(in the rows, 128 means zero)
Known rows, with every step that occurs
lagog > laribuz > kinu > ziti > libi: [124 187 180  82 130  95 134 126 112  66 135 115 104 147 117  87 119 132
 152 138  94  93 160 211 113 141 111  84 104 104  96]
laribuz > lagog > ziti > libi: [ 83 182 150 100  97 130 112 110  80  92 130  89 129 141  51 163 155  89
 128 148 105 118 147 190  73 159  83 123  66 138  68]
kinu > libi > ziti: [103 126 159 117  92 113 107 172 149 162  72 137 157 142 125 144 151  65
 142 121 142  79 208 161 149 116  69 132 100 113 104]
ziti > kozokam: [ 95 132 105 113 158 131 169 131  98 115  88 121 146 126 150 104 114 107
 103 166 149 152 153 138  76 126  93 174 161 139 141]
kinu > ziti > libi > laribuz > lagog: [118 214 157 118 109 101 146 124 109  96 106 130 126 181 103 127 181  97
 126 180 109 126 152 208 106 155  79  59 121 118  98]
kozokam > lagog: [ 87 115 132 119 156 115 165 112 113 126 142 167 135  89 155  97 113 132
  78 133 150 104 168 181 139 137 108 184 157 122 140]
kozokam > lagog > verop > ziti > kinu: [ 94 105 101 122 130 128 132 106 128 121 155 135 135  68 148 100 100 143
  73 138 125  63 142 192 133 153 139 166 152 116  82]
lagog > laribuz: [105 129 139  88 141 108 150 149 101 109 172 113 115 143  96  94 106 139
 116 138 111 103 175 170 106 109 105 121 115 130 140]
verop > ziti > kinu > libi > laribuz > lagog: [121 151 157 162 122 153  50 135 132 128 136 123 134 125 124 197 160  99
 113 163 161  78 123 162 111 147 103 107 137 140  70]
kozokam > lagog > verop > ziti > kinu > laribuz: [107 113 109 120 130 132 136  92 129 118 137 140 131  92 142  87 107 137
  80 141 133  45 155 199 140 138 127 153 154 110  87]
verop > ziti > libi > laribuz > lagog > kozokam: [ 96 166 119 163 156 122  71  91 111 131 167 133  95 133 101 156 178 122
 101 184 126 122 133 158  90 171  97  82 121 202  99]
laribuz > ziti: [108 133 152 111 131 127 177 119 145 100 103 107 125 130 132 121 150 161
 101 140 125 102 148 187 115 126  95 121 112 127 127]
ziti > libi > laribuz > lagog > verop: [ 98 203 113 114 113  82 151 120 117 122 152  83 124 143  60 145 194 107
 107 161  88 112 144 201  90 169  92  93  96 136  69]
kozokam > lagog > ziti > kinu > libi > laribuz: [ 92 132 161  98  81 100 136 132 116  79 149 137 128 109  89 129 118  75
  92 114 141  52 208 210 129 120 114 152 123  97  73]
libi > laribuz > lagog: [ 78 160 153 128 154 100 153 151  78 120 152 117 142 150  80 162 181 110
 109 160 116 121 126 165  65 139  94 119 126 133 122]
laribuz > kinu > ziti > kozokam > lagog: [ 97 161 177 107 163 119 161 110  93  64  60 159 143 112 195  86 110 115
 133 146 137 113 132 188  99 150 117 158 163  86 108]
verop > ziti > kinu: [145 125 124 156 134 154  62 117 142 124 152 127 125 101 145 159 123 149
 105 148 158 100 113 148 117 157 107 126 136 163 102]
ziti > kozokam > lagog: [ 73 124 116 116 167 133 177 107  93 113  96 153 144 101 168  91  96 102
  80 170 157 138 168 164  98 126 112 195 188 130 140]
libi > ziti: [106 114 143 120 113 107 111 149 124 157 108 135 151 134 109 138 139 110
 141 127 110 110 171 155 112 133  87 126  95 155 138]
libi > ziti > verop: [133 139 153 126  86 121 100 132 135 157  96 111 145 162  98 172 141  98
 165 112 139 117 184 198 127 138  85 123  89 140 138]
lagog > verop: [ 97 116  75  89 124  93 189 152 119 124 129  90 147 108 110  81 126 142
 101 118  94  89 143 164 102 139 105 160 106  99  98]
lagog > verop > ziti > libi > laribuz: [113 149  58 121 120  99 132 125 130 137 157 100 114 113 110  99 164 130
  83 154  83  79 131 170 116 170 107  93 105 142  64]
libi > laribuz > kozokam > lagog > verop > ziti: [ 61 124 106 132 157 122 163 111  87  94 151 153 133 118 135  82 134  98
  79 172 126  87 137 153  92 143 122 131 169 134 116]
kinu > laribuz > lagog > verop > ziti > kozokam: [ 94 153 121 118 150 161 135  95  82 123  75 110 145 165 109 107 141 105
 121 185 129  82 131 167  75 119  88 125 139 121 102]
verop > ziti: [121 113 104 151 163 151  89 124 114 144 144 157 119 108 166 123 135 142
  88 158 147 111 120 128 123 156  92 126 135 166 130]
kinu > ziti: [125 147 144 108 127 117 163 144 110  98  88 150 141 158 153  91 129 123
 123 149 134 122 155 171 118 130  81 113 137 102 139]
laribuz > kinu > libi: [112 153 175 113 146 105 128 149 135 106  86 128 145 101 164 130 149 109
 142  98 152  74 146 165 135 148  87 169 112  83  81]
lagog > verop > ziti: [102 106  63 117 135 124 135 136 117 138 141 111 134  99 136  87 127 146
  87 141 101  80 120 148 111 154 111 137 116 126  90]

Rows
[116 175 111  88  77  76 138 129 106  83 160 103 101 148  48 121 161  83
 103 127  93  99 189 188 102 148  78  88  65 146  74] : lagog > ziti > libi > laribuz
[ 87 145 169 119 165 129 137  90  91 107  97 124 132 178  77 121 141 123
 145 155 152 102 165 165  69 103  75 141 127 145 147] : kinu > laribuz > lagog > kozokam
[ 86 126 107  83 107 122 154 135  72  75 103 109 132 135  94  98 103  77
 110 141 121 121 178 149  68 120  91 156 107 133 105] : lagog > ziti > kozokam
[ 77 109 133  93 118 112 154 116  91  92 151 157 124  97 115  91 101 105
  82 119 128  84 189 189 125 130 107 172 118 117 111] : kozokam > lagog > ziti
[117 134 182 124  92 139  95  94 143 109  86 135 156 146 101 139 110  93
 163 140 145  75 186 185 113 118 103 129 131 146 119] : libi > ziti > kinu > laribuz > kozokam > lagog
[ 88 154 154  92 150 110 176 116  94  63  59 137 148 106 183  67 106 117
 132 140 114  95 131 197  93 152 128 160 155  68  87] : laribuz > kinu > ziti > kozokam > lagog > verop
[ 82 145 135 127 114 155  95 135 112 127 113  82 157 116 101 172 147 109
 124 154 120  71 110 178  88 152 112 141 112 103  45] : laribuz > lagog > verop > ziti > kinu > libi
[168 156 156 117 111 125 125 111 152  97 114 102 138 148  97 140 124 137
 137 124 165  81 160 183 114 116  86 135 129 125 113] : ziti > kinu > laribuz
[135 166 159 108 103 133 128 110 130  94 107  69 153 149  69 155 130 130
 147 136 136  69 137 199  84 123 100 137 117 105  81] : ziti > kinu > laribuz > lagog > verop
[ 99 130 141 100  97 123 147 102  98  91 142 137 119 122 106 119 102  96
 100 107 152  89 199 223 137 133 106 168 116 107 111] : kozokam > lagog > ziti > verop
[103 150 142 120 122  90 152 180 132 135 115 133 140 146 120 131 175  73
 103 130 153  80 192 162 135 112  71 126 128  97 104] : kinu > libi > laribuz
[ 89 125  81 121 135 119 139  93 130 134 153 143 120  75 150  83 122 133
  63 149 112  74 154 196 147 167 124 149 140 127  79] : kozokam > lagog > verop > ziti > libi
[143 192 136 109 105 108 148 117 136 100  91 137 123 161 137  97 150 113
 124 159 125 130 167 198 136 152  73  84 118 119 108] : kinu > ziti > libi
[ 71 111 141 119 127 125 130 122 107 144  82 156 156 120 137 119 109  82
 122 160 123 125 189 168 101 127 109 157 146 152 137] : libi > ziti > kozokam > lagog
[104 119  92 148 173 163  99 114  99 135 109 149 128 114 178 116 120 116
  86 188 154 134 122 120  96 145 101 140 166 171 130] : verop > ziti > kozokam
[ 91 110  55 117 144 133 145 130 104 130 112 107 139 104 147  82 117 125
  85 165 105  98 122 140  89 147 116 148 140 130  91] : lagog > verop > ziti > kozokam
[ 91 168 170 114 161  82 175 132  86  71 104 158 134 132 155  97 147 102
 112 155 121 102 142 189  86 144 119 122 167  97 113] : libi > laribuz > kinu > ziti > kozokam > lagog
[135 169  96 157 142 120  84 108 132 143 167 144  97 126 130 136 180 123
  81 173 127 113 133 157 129 175  87  71 122 185  98] : verop > ziti > libi > laribuz
[ 67 138 137 129 159 112 181 115  90  86 146 161 137 129 129  94 137  94
  91 163 146 111 155 155  91 132 108 144 172 134 142] : libi > laribuz > kozokam > lagog
[157 170 170 114 114 144 168  82 150 102  67 101 115 199 109 121 157 135
 134 134 167  74 184 225 138 102  70  98 115 108 141] : kinu > laribuz > ziti > verop
[108 158 155 118 164  67 157 151 103  98 149 130 129 120 120 127 170 129
 118 118 114  97 125 163  89 153 104 129 121 120 114] : libi > laribuz > kinu
[105 147 189 116 123 103 100 154 140 124  70 132 152 111 150 144 151  92
 166  97 132  68 163 169 132 145  89 148  93  96  81] : laribuz > kinu > libi > ziti
[125 146 143 108 108 144 150  79 141  67 102 103 151 133 106 101  97 117
 133 137 160  62 160 191 107 118 111 157 155 106  95] : ziti > kinu > laribuz > kozokam > lagog > verop
[ 62 116  88  99 151 122 199 114  96 110  95 127 150  94 155  71  92 105
  79 163 128 116 166 174  91 128 125 197 175 107 114] : ziti > kozokam > lagog > verop
[ 89 130 149 117  99 124 115 164 135 153  44 132 162 144 135 138 139  44
 142 146 148  98 211 155 127 108  74 142 124 116 106] : kinu > libi > ziti > kozokam
[107 165 140 104 119 148 153  51 107  65  90 152 120 162 109  63 117  76
 120 159 160  78 198 182 124 118  73 128 136 133 114] : kinu > laribuz > kozokam > lagog > ziti > libi
[ 82 113 111 138 175 162 104  98  88 125 138 166 114 105 175  94  93 114
  73 195 146 114 148 151 108 133 125 138 184 162 129] : verop > ziti > kozokam > lagog > laribuz
[120 170  99 160 145 141  86  91 125 120 152 147 102 130 137 126 169 108
  90 187 137 118 128 145 115 175  87  77 138 188 100] : verop > ziti > libi > laribuz > kozokam
[136 149 161 108 134 132 177  97 142 102  77 120 119 176 119  94 155 145
 115 146 143  70 174 191 125  97  70 100 119 120 140] : kinu > laribuz > ziti
[ 92 134 125 104 146 147 184  74 106  86  84 146 144 149 133  44 107 103
 115 156 156  68 172 169 115 107  90 156 163 106 131] : kinu > laribuz > kozokam > lagog > verop
[ 95 129 119 123 156 167 152  64 105  95  90 160 134 143 152  48 109 104
 106 170 160  63 158 160 121 117  94 141 168 123 126] : kinu > laribuz > kozokam > lagog > verop > ziti
[ 66 133 123 131 127 126 145 140 120 114 109 148 143 125 146  96 151  57
  90 158 151  55 176 159 133 124  97 133 161  95  81] : kinu > libi > laribuz > kozokam > lagog > verop > ziti
[143 131 138 156 117 157  53 132 156 132 125 128 130 107 151 167 134 116
 109 144 172  78 139 153 141 146  96 126 137 139  81] : verop > ziti > kinu > libi
[119 149 138 117 153 155 164  86 109  90  76 142 141 173 130  73 123 103
 134 157 173  98 162 141 105 106  64 138 150 130 152] : kinu > laribuz > kozokam
[131 127 163 123  84 111  84 143 152 133 115 108 155 127  91 174 126 116
 159 119 118 101 166 174 106 135 104 127  96 153 112] : libi > ziti > kinu
[ 64 120 136 126 162 157 167  85  99  81 111 165 150 105 163  80  95 106
 104 159 169 123 151 149 108 135 105 188 176 130 144] : laribuz > kozokam > lagog
[131 196 109 122 121  75 149 122 138 124 158 114 109 140  90 132 187 114
  97 149 115 124 166 186 120 161  77  89 108 155 102] : ziti > libi > laribuz
